Each row comes from the steps of one path. Every step used is in the known rows, and no mark comes twice. Write the path behind each row, first mark first.
In the rows, zero is written as 128.
Known rows
godid/sude/sobek: [139 139 187 183 138 105 136 136 133 164 126 161  41 127 142 164  88 173
 197 142 138 118]
gotav/guril/pifan/ropuf/lasut/sobek: [113 152 151  99 151 116 124 183 112 147  59 158 126  95 106 127 126  71
 171 138 148 131]
pifan/guril: [ 90 152 192 126 141 139 139 179  92 171 112 169 115  99  77 117  92 135
 175 168 115 116]
gotav/guril/lasut/sobek: [112 164 165 110 147 104 116 169 121 136  57 161 107 101 107  99 121  87
 172 155 131 119]
pifan/guril/lasut: [ 87 155 171 118 131 130 123 187  92 153 106 159 113  98  65  95  93 129
 160 185 113 116]
guril/lasut/sobek/pifan/ropuf: [108 173 139 113 138 123 132 158  95 148  89 139 118 113  73 145 113 107
 171 151 134 133]
dibete/ropuf/gotav/guril/pifan: [104 130 171 147 132 141 156 202  73 157  71 154 120  77 123 121 100  76
 174 121 128 125]
guril/pifan: [ 87 150 184 161 136 145 156 182  91 175  63 181 112  91 123 137 114 104
 169 147 123 116]
sude/sobek/pifan: [116 155 175 175 136 121 153 108 108 156 108 167  74 135 113 194 112 135
 212 132 144 114]
ropuf/lasut/sobek/pifan: [110 153 154 130 155 115 133 121 116 152  72 182 102 115 108 178 129 100
 199 142 153 121]
guril/lasut/sobek: [104 164 172 114 154 111 121 161 128 149  63 174  98 100 108 109 126 102
 170 164 139 117]
sude/sobek/pifan/ropuf/gotav/guril: [138 150 147 134 111 115 142 178  77 132 106 117 116  98 102 141  81 102
 182 114 127 152]
godid/pifan/ropuf/lasut: [110 138 156 107 144 131 126 214 102 162 119 148 139  99  96 159  87 117
 146 150 136 140]
lasut/sobek: [110 163 184 125 163 114 136 154 131 161  63 181  95 100 127 130 125 106
 179 149 144 123]
gotav/sobek/pifan/guril: [ 94 173 176 121 140 146 127 147  86 162 100 160 125 122  68 138 118 116
 195 170 122  98]
dibete/ropuf/lasut/sobek: [113 133 172 104 184 116 141 169 132 159  78 180 100  91 122 140 117  84
 180 138 175 128]
ropuf/gotav/sobek/pifan: [119 179 156 140 136 134 139 130  94 157  83 153 118 118 113 177 123 107
 198 148 150 124]
pifan/ropuf/lasut/sobek: [117 154 156  98 159 114 128 174 123 153  73 165 117  96 107 137 120  92
 169 145 157 138]
dibete/ropuf: [105 123 190 135 186 134 180 183 111 179 112 169  88  88 124 145  78 115
 176 136 167 135]
sude/sobek/pifan/guril: [ 97 150 187 145 136 139 136 135  89 157 125 164  95 125  67 150 107 132
 205 154 121  97]
godid/pifan/ropuf/gotav: [119 140 168 125 129 143 135 210  84 158 136 131 125  79 102 142  82 130
 151 136 125 144]
ropuf/gotav/guril/lasut/sobek: [116 158 161 108 143 106 116 172 115 132  64 156 106  93 107  99 119  86
 172 149 135 125]

Write each row's path
[ 92 148 172 113 149 134 122 145  95 154 100 175 115 111  64 139 120 109
 196 160 128 102] => ropuf/lasut/sobek/pifan/guril
[114 145 133 113 140 121 143 178  95 159 104 152 129 101  89 176  93 113
 165 145 154 157] => sobek/pifan/ropuf/lasut
[111 173 145 118 142 125 139 154  97 155  89 143 117 112  83 155 113 110
 176 144 138 136] => lasut/sobek/pifan/ropuf
[ 90 156 180 121 148 135 125 141  95 157  98 175 110 113  67 133 121 114
 198 160 120  98] => lasut/sobek/pifan/guril
[113 146 151 125 152 116 131 134 102 136  80 160  98 106  97 148 121  86
 199 136 148 117] => dibete/ropuf/gotav/guril/lasut/sobek/pifan
[110 141 138 112 131 127 141 210  86 157  87 145 142  90  95 146  93  91
 155 140 141 153] => gotav/guril/pifan/ropuf/lasut
[ 94 164 158 113 125 137 114 168  82 144 106 148 122 106  60 110 108 114
 173 180 122 109] => ropuf/gotav/sobek/pifan/guril/lasut
[134 153 142 118 120 113 134 183  81 132  87 124 127  90 101 129  90  89
 177 119 127 154] => lasut/sobek/pifan/ropuf/gotav/guril
[118 167 152 142 130 128 150 148  91 156 116 133 103 123  83 172  98 129
 183 135 138 135] => sude/sobek/pifan/ropuf
[113 173 135 109 132 118 128 163  90 141  84 130 124 113  72 138 110  98
 173 145 129 136] => gotav/guril/lasut/sobek/pifan/ropuf
[105 142 142 116 137 132 144 205  90 164  92 153 136  88  96 153  96 101
 152 146 147 150] => guril/pifan/ropuf/lasut
[ 86 155 162 121 129 130 121 165  88 148 106 160 112 108  58 113 100 125
 172 181 114 110] => sobek/pifan/guril/lasut
[115 143 155 135 122 144 153 200  72 161 108 137 123  70 103 136  90 113
 158 130 136 155] => guril/pifan/ropuf/gotav
[ 96 161 177 104 153 119 112 166 118 147  75 170 104 100  85  94 126 101
 173 170 129 104] => pifan/guril/lasut/sobek
[128 146 168 182 136 111 138 103 117 156 114 167  56 137 122 194 105 155
 214 138 139 112] => godid/sude/sobek/pifan
[ 99 167 174 120 136 147 127 151  80 159 108 156 126 114  68 137 114 114
 195 164 125 104] => ropuf/gotav/sobek/pifan/guril
[113 158 148 129 139 112 123 130 103 134  73 162 103 110  97 149 125  94
 196 142 137 119] => ropuf/gotav/guril/lasut/sobek/pifan
[126 150 146 124 131 131 143 168  84 151 111 137 115  82  96 152  98 115
 174 128 147 155] => lasut/sobek/pifan/ropuf/gotav
[104 163 157 134 148 115 126 121 113 146  70 176  95 118  98 155 131 105
 194 154 139 112] => guril/lasut/sobek/pifan
[122 189 159 116 131 150 136 189  84 162  81 126 142  97 114 131 119  91
 167 152 149 134] => guril/pifan/ropuf/gotav/sobek
